Each row comes from the steps of one path. Every step used is in the known rows, and no mark comes twice. Write the path behind each row, first mark first.
Known rows:
suda/mitel/gumud: [ 4.81  0.30  2.37  1.47 -0.49 -0.29  5.09  0.30  0.96 -1.97 -3.11 -0.49
 -2.19 -2.08 -0.35  3.12  2.36 -1.95 -2.94  0.04]
reze/timir/gumud: [ 3.25  1.07  4.63  2.00 -0.32  0.07  0.78  0.92  1.35 -2.83 -3.65  0.20
 -3.79 -3.42  3.02  4.47  3.34 -1.61 -2.00  0.05]
pota/gumud: [ 2.69  2.02  3.17  1.90  2.38  0.08 -0.74 -1.37  0.67 -5.27 -1.51 -1.43
 -2.57 -3.53  1.58  3.98  2.29 -2.57 -3.48  2.61]
pota/gumud/timir: [ 2.21  1.25  2.67  0.71 -1.22  0.18  0.95 -0.13  0.75 -3.57 -0.26 -1.81
 -2.37 -3.91  2.34  4.83  3.05 -3.18 -2.95  2.74]
mafi/timir/gumud: [ 6.15 -0.79  4.15  2.62 -1.46 -0.88 -0.98  2.01  1.14 -1.59 -2.97  0.24
 -4.31 -2.88  3.03  4.27  1.87 -2.30 -0.79  2.70]
reze/mitel: [ 5.86  0.32  2.87  2.72  0.52  0.22  0.28 -0.78  0.00 -4.87 -0.92 -0.37
 -4.13 -2.83  0.25  2.31  1.06 -1.52 -3.29  1.15]
suda/mitel/mafi: [ 1.26 -0.69  2.30  1.39  3.70 -0.60  3.63  0.61  0.00 -3.83 -1.66 -0.95
 -3.22 -3.96 -4.79  2.10  2.44 -0.80 -0.86  1.54]
mitel/mafi: [ 1.10 -0.59  2.20  2.49  2.87 -0.59  0.04  0.87  0.06 -5.45 -1.04 -0.95
 -2.62 -3.67 -4.98  2.80  3.07 -0.20 -1.32  2.02]
mafi/mitel/suda: [-1.40  1.58 -0.43  3.05 -2.77  1.13  0.69 -0.41  0.95 -3.48 -0.44 -0.77
 -1.79 -3.54 -5.51  2.88  2.60 -3.26 -1.28  1.10]
gumud/timir/mafi/mitel/suda: [-2.44  1.79  0.28  2.45 -2.71  1.05  1.40  0.03  0.54 -3.02  0.83 -1.36
 -1.43 -4.13 -6.20  3.94  2.48 -3.31 -1.98  1.44]
mitel/mafi/timir/gumud/pota/foge: [ 3.30 -1.75  6.80  2.71  0.44 -1.00 -1.81  0.14 -0.52 -4.39  0.40 -1.60
 -1.80 -3.10 -5.34  3.27  2.57 -3.45 -0.73  3.48]
suda/mitel/mafi/timir/gumud/pota/foge: [ 3.32 -1.80  6.89  2.17  0.81 -1.02 -0.13  0.02 -0.58 -3.65  0.06 -1.59
 -2.14 -3.26 -5.20  2.95  2.24 -3.80 -0.51  3.20]
timir/reze/mitel: [ 7.64 -0.19  4.27  2.83  2.50  0.64 -0.18 -0.77  0.26 -5.79 -1.39 -0.76
 -4.11 -2.78  3.30  2.72  2.19 -0.32 -4.04  2.79]
mitel/mafi/timir: [ 2.85 -0.79  2.66  2.50  0.35 -0.70 -1.81  3.53 -0.28 -2.59  0.87 -0.17
 -2.78 -3.49 -3.80  1.25  1.55 -0.95 -0.58  3.31]
mafi/mitel: [ 1.15  1.46  2.32  2.36 -1.37  1.09  2.84  0.82 -0.54 -2.49 -1.29 -1.01
 -1.12 -3.47 -0.42  3.83  2.35 -2.42 -1.56  0.35]
timir/mafi/mitel: [-0.12  1.95  3.50  2.24  0.31  0.94  2.87  0.86 -1.17 -2.49 -0.29 -1.43
 -0.54 -4.01 -1.63  4.93  1.86 -2.20 -2.53  0.66]
mafi/mitel/gumud/pota: [ 1.75  0.68  5.11  2.54 -0.62 -0.12  4.64 -1.23 -0.53 -3.24 -1.38 -0.47
 -1.91 -2.74 -0.87  3.39  2.41 -2.81 -2.85  0.66]
mitel/gumud/timir/mafi: [ 1.37  0.86  3.86  1.50  0.11 -0.20  1.45  0.83  0.03 -3.01  0.25 -1.51
 -0.90 -3.47 -0.38  5.83  2.49 -2.12 -4.05  1.90]
pota/gumud/timir/reze/mitel: [ 7.73  0.16  4.29  1.81  1.34  0.66  0.91 -0.50  0.26 -5.49 -0.62 -1.53
 -4.39 -3.30  3.28  3.41  2.50 -0.56 -4.57  3.28]
mitel/gumud: [ 4.66  0.38  2.25  2.57 -1.18 -0.29  1.57  0.53  1.00 -3.60 -2.46 -0.48
 -1.54 -1.79 -0.57  3.82  2.97 -1.32 -3.40  0.54]
suda/mitel: [ 2.13  0.40  2.74  1.20  2.34  0.21  3.85 -0.84  0.64 -2.01 -2.82 -0.16
 -2.69 -3.28  2.81  2.42  1.46 -3.60 -1.24  1.05]

Which path is each row?
[ 5.00 -1.08  3.41  2.52  3.85 -0.28  0.79  0.69 -0.28 -6.55 -0.66 -1.37
 -4.20 -3.61 -4.40  2.36  2.93  1.48 -2.85  2.77]	timir/reze/mitel/mafi
[ 4.75  0.31  4.63  1.47  2.41  0.80 -0.34 -0.15  1.18 -5.16 -1.51 -1.86
 -2.12 -3.58  6.81  4.93  4.40 -1.31 -3.74  4.86]	pota/gumud/timir/reze
[-2.15  2.31  0.51  2.19 -2.29  1.03  1.48 -0.31  0.52 -3.38  0.99 -1.75
 -1.66 -4.35 -6.50  4.14  2.49 -3.25 -2.44  1.69]	pota/gumud/timir/mafi/mitel/suda
[ 5.77 -0.55  4.22  1.25  1.01  0.61  2.53  0.63  1.31 -3.52 -2.23 -1.42
 -1.95 -2.85  5.88  4.54  4.42 -1.04 -3.53  3.59]	suda/mitel/gumud/timir/reze
[ 2.90 -0.86  2.83  1.76  0.91 -0.69  0.67  3.32 -0.34 -1.43  0.38 -0.17
 -3.21 -3.68 -3.68  0.81  1.09 -1.41 -0.20  2.94]	suda/mitel/mafi/timir
[ 1.94 -0.22  6.48  2.58 -0.08 -0.23  0.39 -0.51 -1.11 -4.38  1.10 -2.20
  0.32 -2.77 -6.02  3.91  2.60 -3.65 -2.58  2.00]	timir/mafi/mitel/gumud/pota/foge
[ 5.16 -1.12  4.62  2.73  3.47  0.20 -2.24  2.35  0.45 -4.40 -0.68 -0.70
 -2.35 -3.26  2.53  2.44  3.37  0.22 -2.09  5.21]	mitel/mafi/timir/reze
[ 5.70 -1.37  3.96  2.49 -0.66 -1.28 -0.36  2.61  0.82 -2.21 -2.55 -0.13
 -4.76 -3.29 -0.73  4.07  2.25 -1.03 -0.47  2.80]	mitel/mafi/timir/gumud
[ 2.77 -1.02  6.46  2.66  1.08 -1.24  1.31 -0.37 -0.01 -3.15 -1.74  0.18
 -4.45 -3.50  0.39  3.33  1.90 -2.73 -0.95  2.88]	mitel/mafi/timir/gumud/pota
[ 4.67 -0.89  2.87  2.50 -0.06 -0.66 -1.06  3.28 -0.66 -2.84  1.38 -0.26
 -3.89 -3.46 -4.90  0.72  0.94 -0.38 -1.21  3.02]	reze/mitel/mafi/timir
[ 5.75 -0.51  4.14  1.78  0.61  0.62  0.75  0.81  1.34 -4.30 -1.96 -1.43
 -1.63 -2.69  5.77  4.90  4.73 -0.72 -3.76  3.84]	mitel/gumud/timir/reze
[ 3.25  1.41  2.90  2.23 -1.88  0.23  4.35  1.53 -0.33 -2.35 -1.33 -1.37
 -0.63 -2.57 -3.44  4.90  2.66 -0.94 -3.85 -0.18]	timir/mafi/mitel/gumud
[ 2.80 -1.05  6.48  2.13  1.45 -1.24  3.07 -0.50 -0.05 -2.38 -2.08  0.19
 -4.80 -3.66  0.48  3.01  1.58 -3.09 -0.75  2.63]	suda/mitel/mafi/timir/gumud/pota
[ 1.00  0.53  6.88  2.28 -0.30  0.13  0.68 -0.04 -1.20 -4.10  1.49 -2.01
  0.44 -3.04 -6.49  3.43  2.83 -3.33 -2.84  1.16]	reze/timir/mafi/mitel/gumud/pota/foge
[-0.02  2.33  3.56  1.25 -0.88  0.95  3.97  1.05 -1.14 -2.19  0.54 -2.22
 -0.78 -4.50 -1.75  5.59  2.18 -2.44 -3.00  1.18]	pota/gumud/timir/mafi/mitel
[-1.37  2.96  4.06  1.81  0.10  1.45  3.39  1.57 -1.28 -2.10  0.28 -1.18
 -0.33 -4.40 -2.20  4.18  2.25 -1.76 -2.88 -0.51]	reze/timir/mafi/mitel
[ 4.89 -1.20  3.27  2.02  2.66 -0.24  1.43  0.99 -0.27 -6.02 -0.13 -1.62
 -4.21 -3.79 -4.35  2.67  3.15  1.28 -2.79  2.93]	gumud/timir/reze/mitel/mafi
[ 3.69  0.05  2.14  0.42 -3.21 -0.07  4.98  1.05  0.92 -1.32 -1.36 -1.16
 -2.10 -2.87  0.93  4.27  3.06 -2.77 -2.64  1.02]	suda/mitel/gumud/timir
[ 5.26 -0.32  6.21  2.73  0.57 -0.42  2.64 -0.94 -0.28 -4.01 -0.67 -0.17
 -3.47 -2.47  0.58  2.24  1.87 -1.79 -3.76  2.29]	mafi/timir/reze/mitel/gumud/pota
[ 5.57 -1.30  6.94  2.79 -0.03 -0.34 -1.31 -0.03 -0.68 -4.80  1.20 -1.76
 -1.11 -2.27 -4.11  2.47  2.50 -2.87 -2.74  3.41]	mafi/timir/reze/mitel/gumud/pota/foge
[ 5.57 -0.60  4.76  2.88  2.62  0.57 -2.89  1.68  0.79 -3.85 -1.17 -0.33
 -2.01 -2.88  6.28  2.74  3.01 -1.01 -2.40  5.08]	mafi/timir/reze
[ 5.19 -0.72  3.49  1.73  3.06 -0.28  1.56  0.76 -0.28 -6.41  0.00 -2.03
 -4.44 -4.04 -4.55  2.86  3.17  1.40 -3.35  3.21]	pota/gumud/timir/reze/mitel/mafi
[ 2.23  2.13  3.27  1.91 -2.06  0.59  4.72  1.98 -0.43 -2.06 -0.88 -1.18
 -0.54 -2.83 -3.80  4.43  2.89 -0.63 -4.11 -1.02]	reze/timir/mafi/mitel/gumud
[ 3.07  0.32  0.81  2.85 -1.13  0.84 -0.73 -1.09  1.54 -5.32  0.03 -0.87
 -3.95 -3.27 -2.69  2.37  2.72 -2.04 -3.04  2.90]	gumud/timir/reze/mitel/suda
[ 0.31  1.65  4.30  1.15  1.95  0.01  0.37 -0.12 -0.11 -3.80  0.74 -1.94
 -1.39 -4.39  0.69  5.90  2.20 -2.74 -4.03  2.88]	pota/gumud/timir/mafi
